In the rows, 128 means zero.
Known rows, with every way that one mark hangs from another
z185[z241[z569]]: [122 131 105 149 121 135 136 129 109 113 128 155 112 157 143 107 127 115
 145 121 163 117 125 158 116 137 122 119 165 107 141 116 141 125 133 155
 129 126 133 126 126 104  92 117 103 111  80 119 145 125 104 152 109 109
 153 130  86 130 121 135]
z42[z569]: [136 127 121  90 106 124 106  98 122 139 129 118 122 128 124 109 125 132
 129 134 129 148 148 122 111 138 124 109 121 123 129  85 129 141 121 130
 130 121 111  92 136 129  84 104 133 148 124  97 126 124 122 125 110 123
 116 130  78 140 129 116]
z533[z764]: [140 151 128 121 123 128 143 122 131 149 123 132 110 136 139 128 124 128
 122 134 149 127 154 132 121 113 106 128 119 126 109 105 155 131 123 159
  80 170 125 138 128 127 126 130 116 104 122 116 140 132 119 118 151 120
 134 104 139 128 143 129]
z764[z882[z603]]: [135  88 138 189 148 113 121  88 114 153  97 101 130 139 170 160 117 118
 105 129 113  93 122 124 159 142 143 161 143 124 125 163 123 170 122 114
 104 137 131 129 146 105 101 117 145 124 121 109 129 119 138 131 106  93
 122  88 135 156 123 141]
z529[z147]: [132 138 113 144 122 121 150 137 135 132 115 124 128 141 138 168 119 152
 129 119 134 115 142 136 143 133 124 123 115 132 128 140 138 128 132 117
 118 124 117 147 127 141 111 143 142 105 139 147 120 118 119 120 113 140
 133 144 130 131 128 131]
z533[z764[z882]]: [147 118 141 168 147 130 140 107 128 167 112 125 122 137 154 132 101 122
 115 135 144 107 159 113 148 120 107 132 121 106  98 124 165 142 119 142
  98 173 118 146 134 113 107 127 129 111 118 104 132 116 125 118 153 113
 121  85 146 156 166 134]
z569[z42 z147 z199 z636[z533]]: [172  91 104 117 107 129 136 105 105  66  73  59 152  98 176 201  84 129
 172 112 116  71 109  78 122 115 148 182 128  89 144 156 152 107 120 164
  32 103  54 105 132  80 232 232 145 148  98 147 138  82 133  95 110 126
 151 159 182 139 109 105]
z199[z569[z42[z779] z241 z636]]: [138 101  95 107  89 125 116  82  46  67  80 114 107 122 194 194 164 168
 185 113 108  95 112  96  99 162 130 102 146 100 128  57  96 145 115  82
  52 118  64 123 134 127 161 140 105 153 134 137 110  98 206 112  78 134
 151 124  44  84 104 142]
z636[z569]: [139 141 124  99 127 129 117 128 130 143 131 132 118 123 124 121 150 132
 120 112 132 133 166 117 115 147 114  81 122 128 129  96 132 129 113 142
 133 145 130 115 160 133 124 134 122 127 140 110 147 130 122 116 121 138
 121 109  89 124 116 127]
z569[z42 z199 z241[z185]]: [150 132 101  96 116 135  98 106  78  47 114 100 143 128 192 125 110 136
 190 103 150  93  96 111 119 119 111 156 177 100 135 121 153 121 116 125
  82 163  64 161 146 103 195 138 113 182 113 155 165  74 148  85 124 175
 169 142 154 128 121  94]
z569[z42[z779] z147 z199 z636]: [150 104 101 101 109 147 128  84  93 105  71  65 133 109 166 213  83 132
 202 106 109  97  99  93  85 155 134 138  99 104  87 117 141 126 106 142
  26 110  55 112 117  93 187 198 122 152 134 131 116  88 161  61  91 136
 162 149 125 110 132 140]
z333[z110]: [149 124 114 125 133 112 116 123 131 117 117 109 122 139 133 118 155 113
 105  79 117 118  93 134 157 125 136 129 139 121  90 114 103 103 133 129
 106 127 136 121 125 129 115 103 114 147 113 129 133 119 125 127 111 122
 119 120 124 120 121 128]
z333[z110[z665[z185[z241[z569]]]]]: [165 105  94 147  69  98 131 119  90  98 111 151 111 177 148  86 105 119
 118  75 174 103  90 190 134 138 126 100 199  51 103  99 114 111 147 169
 111 119 101 153 143 104  70  69  90 124  70 146 188 149  81  98  94 100
 131 125  65 135 130 163]
z882[z764]: [143 141 136 122 108  92 100 112 117 123 133 114 104 144 111 132 136 128
 130 127 143 115 104 131 123 116 118 138 134 126 105 136 135 166 132 140
  87 128 120 120 129 107 120 118 145 115 142 147 149 131 111 128 140 117
 127 123 122 137 120 147]
z199[z569[z42 z147 z241[z185]]]: [135 120  86 113  70 100 100  62  85  50  94 157 119 135 211 105 122 183
 208  97 136  76 118 116 116 114 161 128 181  72 129  89  95 110  96  93
  81  94  65 162 131 131 168 174 131 148 114 182 146  91 174 121 101 183
 175 171 109 139 109  97]
z199[z569[z42 z636]]: [127 115 105 119  90 115 152  81  65 114  81  97 115 102 185 186 138 163
 156 116  92 105 126 111 135 130 144 126 124 106 144  88 110 129 131 111
  69 100  90 149 138 140 187 146 128 154 152 141 119 111 160 129 111 148
 151 116  72  99 129 106]
z533[z764[z882[z603]]]: [147 116 139 180 133 113 127  88 113 170  93 108 111 148 184 158 110 117
 103 135 129  96 144 132 152 131 122 157 135 114 110 150 151 173 116 140
  58 182 123 147 142 110  99 122 137 100 107 104 141 126 124 121 127  87
 123  66 149 161 137 137]
z241[z185]: [114 136 130 111 130 132 123 124 116 113 134 129 144 134 138 108  92 125
 141 125 141 135 140 122 122 121 129 129 143 133 138 116 142 130 117 128
 147 153 130 173 136 110 126 134 123 157 119 156 138 104 124 108 112 181
 133 131 129 138 131  98]
z42[z779]: [127 124 132 111 134 122 128 117 117 137 122 131 123 134 126 138 112 113
 134 124 119 138 137 113 105 145 119  93 105 135 103  95 131 132 119 126
 130 135 134 124 120 117  87 131 105 123 131 125 108 125 142 108  98 121
 124 130  94 111 136 168]
z241[z569[z147[z529] z199]]: [156 104 129 100 103 173  86 128 111 107 119  93 158 112 140 120  13 133
 164 112 136  96 143 158  95 139 136 172 119  83 104 125 148 107 138 167
  85 101 118  84 125 152 165 180 143 148  63 103 161 120 124  69  91 110
 165 181 134 153 143 133]
z185[z665]: [129 124 125 127  76 115 144 118 111 139 109 153 134 142 136 141 114 113
 141 104 124 148 112 130 106 124 129 125 134  79 119 129 123 134 135 132
 113 116 121 128 146 133 133 123 124 109 124 135 111 122 123 131 132 114
 112 114  92 109 117 128]
z333[z110[z665[z185]]]: [172 103 112 121  75  93 119 124 110 111 105 128 119 152 136 107 111 127
 100  78 137 115  96 161 146 127 133 111 166  72  90 113  97 113 139 139
 108 117  99 157 148 138 100  83 115 138 117 157 171 148 103  81 114 116
 105 123 112 132 136 152]
z241[z185 z569]: [100 130 131 113 118 135 125 122  88 114 144 132 145 144 142  84  63 115
 133 117 138 135 148 129 119 128 125 125 131 121 146 109 137 122 133 150
 142 151 129 165 142 109 111 129  94 141  93 146 144  97 121  97  82 164
 145 144 102 153 145 109]
z665[z185[z241[z569]]]: [119 121 121 152 113 126 133 119  89  98 106 164 105 165 137 104 100 134
 144 111 166 107 113 173 120 137 117 121 186 100 149 112 142 132 132 148
 136 117 116 149 148  91  76 122 105 117  89 137 143 117  90  90 115 117
 140 140  63 130 123 130]
z241[z569[z199 z636]]: [126  94 124 112 115 176 128 135  66 115 134  46 148 122 132 181  86 132
 145 118 120 108 132 138 107 169 116 166 122 108 148 127 155 142 141 165
  63 141  89 114 154 102 194 145 100 147  89 114 145  92 135  75 107 107
 141 128  92 138 139 126]
z110[z665[z185]]: [151 110 119 118  80 109 125 131 111 126 123 148 128 143 129 116  90 135
 123 122 151 126 128 149 118 123 129 114 151  83 129 132 127 143 132 137
 127 115  91 160 149 132 113 109 127 122 133 156 167 156 104  76 130 128
 119 129 112 135 143 155]
z665[z110 z185]: [151 115 149 132 107 112 130 134 122 113 109 132 114 143 101 129 101 134
 120  85 153 109 119 110 178 126 116 129 158 156 106 132 119 125 136 117
 140 115 115 183 179 124 103 136 126 117 148 141 136 124 123  35 126 142
 108 156 109 147 134 143]
z199[z569]: [119 118 124 117  99 120 138 101 106 131 128 116 112 122 142 135 140 161
 127 121 119 123 153 130 138 121 137 116 128 106 140  87 120 137 122 121
 127 107 137 133 140 151 127 123 127 111 124 135 132 130 142 144 125 124
 132 132  65 118 130 133]
z665[z185[z241[z569[z636]]]]: [115 105 118 158 112 145 138 128  63  89  94 134 116 163 133 158 113 141
 159 115 150 100 113 170 112 171 120 140 185 103 166 110 136 143 135 145
  98 123  96 145 153  73 119 129 107 144  87 140 134 106 104  67 111 118
 136 129  48 119 120 109]
z185[z241 z665]: [137 140 108 154  74 116 156 114 117 120  96 175 118 161 138 148 146 116
 166 105 162 138 104 146 103 130 121 110 180  71 126 125 141 133 123 135
 116 118 126 131 132 107 116 121 130 107  95 128 124 132 104 164 144 111
 127 109  80  99 100 124]
z110[z665[z185[z241]]]: [163 119 107 145  75 111 139 129 118 104 115 174 116 161 139 126 119 136
 141 126 186 114 117 174 110 127 118  99 192  72 132 126 143 140 123 144
 135 119  95 166 143 104  92 105 132 123 111 149 175 163  87 105 142 124
 133 126 100 124 132 153]
z185[z241[z569[z42]] z665[z110]]: [149 133 102 141  42  90 173  98  93 109  74 179 120 152 167 121 101  98
 170  57 171 124  90 119 145 102 120 113 169  90  89 130 129  96 151 142
 103 104 108 171 148 110 114 134  96  97 108 136 137 121 116 130  93 116
 156 137  74 122 119 135]
z241[z185[z665[z110]] z569[z42]]: [127 134 122 106  40  86 157  99  77 118  91 160 150 139 170  92  31  96
 159  56 142 142 115  88 142  92 120 121 140 100  94 122 130  95 149 134
 120 127 103 210 167 118 127 144  87 122 120 170 135  95 127  76  65 172
 142 146  84 139 134 121]
z241[z569[z42 z147 z636]]: [120 107  90 136  88 127 129  88  76 105  85 121 137 114 183 150  78 137
 185 114 106 100 106 126 103 145 163 153 116  89 115 132 101 110 128 145
  48  87  68 119 116 107 177 187 119 140 127 144 117 101 147  98  74 134
 168 159 129 140 130 107]
z569[z42 z636[z533]]: [155 105 114 121 117 107 145 120  94  88  78 100 143  96 174 183 120 110
 137 132 106  98 121  74 125 103 145 145 135 117 164 146 127 107 139 137
  74 127  93 129 132  88 197 184 137 156 124 147 122  96 141 129 102 133
 128 122 160 114 106  98]

Rows
[130 117 114 106 120 127 140  99  85 123  71 108 128 109 163 196 113 118
 163 122 100 132 107  89 102 147 129 105  99 136 101 101 118 130 127 112
  64 134  89 133 118 101 150 153 111 161 156 128  93 106 161  91  80 138
 147 113 103  91 125 139]	z569[z42[z779] z636]
[166 118 108  93  99 146  99 102  99 102  85 101 156  99 178 123   4 129
 181 106 123  96 117 149  99 113 142 173 107  79  93 124 145  92 142 157
  64  88  96  98 116 157 181 191 141 158  91 108 161 108 127  74  85 117
 192 179 154 152 141 118]	z241[z569[z42 z147[z529] z199]]
[183 110  93 146  78  93 124 123 118  93  97 148 106 174 137 114 139 127
 118  74 174 106  78 179 143 127 126  99 205  68  96 109 115 111 132 146
 111 125 100 158 143 108  79  78 117 140  97 151 182 153  88 114 122 111
 126 119  95 118 121 151]	z333[z110[z665[z185[z241]]]]
[150 108 116 163  80 116 128 113 119  88  97 171  98 170 113 100  80 139
 167  71 191  84 111 150 149 145 127 131 190 115  99 136 119 110 123 149
 120  79  97 164 154  91  77 170 120  90  91 152 151 128 100  51  94 125
 142 192  88 164 124 150]	z665[z110 z185[z241[z569[z147]]]]
[104 120 121 127 101 130 113 108 109 110 135 145 148 141 150  78  45 128
 159 109 137 118 144 140  98 136 147 137 138  97 125 121 128 112 116 148
 122 116 106 151 128 102 114 168 112 132  86 167 146 100 119  92  73 169
 152 172 123 164 137 112]	z241[z185 z569[z147]]
[163 117 121  77  29 105  88 105  97  75 119 153 141 169 135 107 113 130
 175  69 177 137 132  92 120 146 109 113 195 102 109  83 113 141 117 100
 123 145  81 141 179 106 103 111 123 142  92 137 137 102 154  68  93 167
 101 139  51 144 104 107]	z42[z569[z241[z185[z665[z110]]]]]
[130 119 119 117  69 116 109 125  86  74 119 169 145 160 158 120 122 133
 179  98 149 126 103 125  88 138 124 138 195  68 136 120 118 134 119 105
 112 154  97 153 155 109 150 124 114 137  91 162 133  98 141 108 120 163
 125 118  97 119 102 104]	z569[z241[z185[z665]]]
[162  79 106 141 109 138  95 139 112  33 104 119 134 136 153 172 151 147
 169 132 140  67 115  94  97 163 153 173 188  87 164 149 104 122 118 124
  59 111  60  83 131  78 201 211 151 134  68 158 140 100 162 113 107 132
 122 155 167 139  77 114]	z569[z147 z241 z636[z533]]
[157 135 119 151  59 108 157 125 135 115  97 169 115 162 120 147 140 113
 155  71 185 129 102 115 150 127 111 119 188 109  92 141 138 117 133 129
 130 117 124 161 153 112 115 132 127  93 100 133 132 137 118 127 133 120
 122 128  84 116 108 144]	z185[z241 z665[z110]]
[153 104  91 121 105 129  95  90  84  60  67 140 117 123 187 188 139 148
 219 122 118  85  83 100  72 169 146 125 145 101  90 101  87 124 102  91
  31 109  43 104 108  91 169 191 122 154 133 144 107 101 189  87  74 143
 161 150 126 109  99 136]	z569[z42[z779] z147 z241 z636]
[161 126 113  90 118 160  78 136 108  77 136  89 121 136 132 143 173 152
 159  98 152  94 142 127 105 169  92 114 167  99 136  98 154 141 106 137
  96 171  92  93 177 121 175 133 121 132 103 104 180 107 142  92 137 125
 137 121  90 131 103 133]	z636[z569[z199 z241]]
[134 101 108 105 105 153 135 105  51 109  96  57 145 105 173 177  74 124
 164 113 111 106 102 126 117 142 122 160 113  99 142 122 154 124 143 164
  44 132  74 125 140 106 208 151 101 158 118 117 145  88 138  77 101 121
 174 127 107 128 146 110]	z241[z569[z42 z199 z636]]
[132 124  89 122  77  93 140  52 106 117  82 137 103 111 186 124 112 168
 179 110 104  96 124 118 133 102 163 124 122  82 110  98 101 106 108 115
  90  60  96 136 117 156 145 173 138 115 146 155 130 119 149 146 116 139
 164 160 102 128 128 123]	z199[z569[z42 z147]]
[147 115 132 114  90 133 162 114  89 112 106  91 102 122 148 189 130 154
 111 128 129  97 186  88 132 113 121 135 133  99 169  81 152 139 131 165
  49 156 107 133 151 112 176 172 126 106  80 134 140 107 143 130 129 121
 110 105  95 114 120 119]	z199[z569[z636[z533[z764]]]]
[140  98 126 154  99 138 140 142  77  85  96 128 110 163 108 170 101 136
 143  86 178  91 114 141 150 170 109 139 194 140 132 126 135 130 142 142
 105 119 100 171 180  78 115 144 105 133  93 139 143 115 114  38  95 129
 132 147  60 139 126 133]	z665[z110 z185[z241[z569[z636]]]]
[145 123 132 150  95 118 141 127  99  92 110 156  98 164 113 104  96 127
 133  81 188 103 114 144 164 133 104 120 192 135 123 121 139 114 136 144
 145 115 116 179 170  96  70 129 100 104  92 140 151 128 100  56 105 122
 135 163  68 153 129 146]	z665[z110 z185[z241[z569]]]
[138 110  98 117 110 118 130  84 101 110  57 123 129 109 170 190 105 132
 188 117 100 113 106  89  84 158 154 117 104 113  89 112 105 120 107 116
  48 101  67 124 102  91 152 194 124 149 151 141  95 110 160  88  72 145
 154 143 122 106 119 136]	z569[z42[z779] z147 z636]
[184 143 133  79 117 144 134 129 127 118 127  80 108 125 135 142 110 112
  99 103 160 105 202  89 116 106  78 109 119 103 139  93 203 124 116 212
  72 202 114 112 181  97 163 172 121  91  79  95 188 107 102 102 148 113
 118 107 127 139 119 138]	z636[z533[z764] z569[z199]]
[142 125 102 105  96 103 111  69  72  77  91 141  91 126 193 141 156 156
 179 113 116 100 115 105 111 125 127  79 143  97 108  54 101 133 112  80
  96 118  83 129 132 146 119 128  99 120 136 134 123 109 188 131  87 123
 153 137  50  90 109 160]	z199[z569[z42[z779] z241]]
[137 105  97 135  78 121  90  90 112  66 124 141 101 142 159 125 166 190
 179 116 137  78 125 134 114 153 154 138 178  73 130  95  90 132 104 103
  88  78  84 103 138 143 148 162 141 110  97 151 141 123 179 139 119 129
 146 161  87 130 103 138]	z199[z569[z147 z241]]
[167  98 111 118 118 119 112 117  75  42  73 118 128 120 184 187 143 112
 163 125 121  91 102  58  96 137 127 116 155 112 142 105 112 122 125 104
  61 148  63 109 131  69 172 178 112 154 110 142 121  86 179 103  69 123
 129 127 129  95  84 138]	z569[z42[z779] z241 z636[z533]]
[138  96 102 144  66 134 143 134  61 102 106 140 126 161 143 152  92 138
 142 127 172 112 125 177  94 169 122 119 190  68 152 116 138 148 139 166
  86 124  71 151 148  90 124 112 106 131  86 147 173 145  99  76 100 116
 141 119  65 128 132 147]	z110[z665[z185[z241[z569[z636]]]]]
[128 119 143 111  47 107 146 121  86 128 127 151 151 151 129  94  39 104
 140  57 157 145 137 105 136 119 113 129 150 105 104 123 135 113 143 136
 138 136 123 191 177 120 107 134  96 110  94 161 133 101 125  69  78 159
 115 147  70 153 132 127]	z241[z185[z665[z110]] z569]
[159 105 116 112  77 141  66 110 115  66 106 152 124 122 163 132 119 192
 178 121 137  75 143 147 104 147 156 150 179  74 116  85  92 120 116  93
  90  79 110  85 124 172 165 173 168 147  82 128 144 135 174 117 106 132
 158 170 105 127 107 123]	z199[z569[z147[z529] z241]]
[153 129 133 152 111 110 142 134 129  92  99 154 100 164 103 133 132 134
 138  87 191 102 107 129 176 132 103 118 203 155 113 133 142 119 128 122
 144 117 119 188 166  99  84 134 132 120 121 141 145 130 104  66 138 137
 120 152  95 138 119 138]	z665[z110 z185[z241]]
[137 122 111 138 116 159 138 129 104  99 136 101 119 147 132 131 107 116
 154 112 171 106 112 161 112 138  94 132 160 100 138 119 181 132 135 176
 106 139 117 116 134  99 128 125 103 127  67 105 166 113 104 125 121  98
 162 137  79 135 133 137]	z185[z241[z569[z199]]]
[144 101 125 101 120 184  86 141  69  47 135  61 163 134 144 186 128 153
 181 112 151  95 114 119 103 179 106 174 187 111 156 122 157 150 114 127
  58 182  65 140 159  81 224 147 117 192  83 147 154  71 159  57 122 179
 146 127 122 130 115  87]	z569[z199 z241[z185] z636]
[178  79 125 121 119 165 100 153  85  30 122  50 145 125 145 205 146 128
 147 124 148  73 113  93 110 158 117 183 182  99 179 141 156 137 129 137
  59 155  66  86 161  73 230 171 129 154  61 134 157  87 161  90 125 112
 120 131 147 127  88 122]	z569[z199 z241 z636[z533]]
[135 122 115  92 116 131 134  92  77 121 105  83 127 120 163 132  55 100
 159 101 111 126 115 108 105 119 104 106  88 103  97  95 159 123 134 157
  83 136  91 127 129 112 121 138  75 124 117 117 137  92 142  81  74 104
 169 145  82 118 147 169]	z241[z569[z42[z779] z199]]
[158 113 113  70  99 147  94  68 129 133 120  82 123 135 126 139  83 128
 172 116 128 121 142 109  82 161 111 104  96 104  91  67 146 148  95 149
  87 105  77  61 121 104  76 152 126 130  98  94 119 108 141  72  87 114
 120 165  67 135 133 161]	z42[z569[z147 z199] z779]
[156 146  96  85 110 112  90  97  99  85  89 157 105 136 178 128 166 130
 173 102 131 117 132  93  86 148 103  48 138 113  96  64 108 125 103 106
 100 156  84 112 149 118 115 139 105 131 152 115 146 108 169 105  81 135
 147 118  73  97  97 148]	z636[z569[z42[z779] z241]]
[183  90 119 103 106 194  56 146 100  48 100  75 161 116 143 208 100 167
 200 119 143  71 111 148  79 186 138 198 179  86 118 129 130 132 120 123
  21 118  68  65 133 126 247 195 170 196  72 114 153 104 166  56 111 130
 165 158 160 133 106 107]	z569[z147[z529] z199 z241 z636]
[156  88 110 113  78 164  62 117  88  55  97 119 138 116 161 186 125 204
 186 126 125  67 142 146  91 178 166 163 181  80 134  87  90 128 118  96
  52  87  92  80 130 163 209 191 172 176  83 126 136 129 185  95  95 141
 159 157  90 121 104 109]	z199[z569[z147[z529] z241 z636]]
[150 110 108 111 108 157  76 109 112  48 136 103 145 146 154 123 101 151
 200 107 166  76 111 126  99 146 127 170 189  90 126 133 140 131  96 129
  84 137  67 134 141  92 182 178 134 159  77 163 164  84 150  74 126 168
 160 169 157 158 117 103]	z569[z147 z199 z241[z185]]
[ 97 108 132 118 117 154 126 134  64 107 129 101 157 135 144 140  64 125
 144 118 124 124 145 128 105 161 133 144 134 118 158 111 135 133 135 142
 101 156 115 160 144  89 155 143  98 169  92 154 133  86 133  79  76 174
 141 126  92 141 137  90]	z241[z185 z569[z636]]
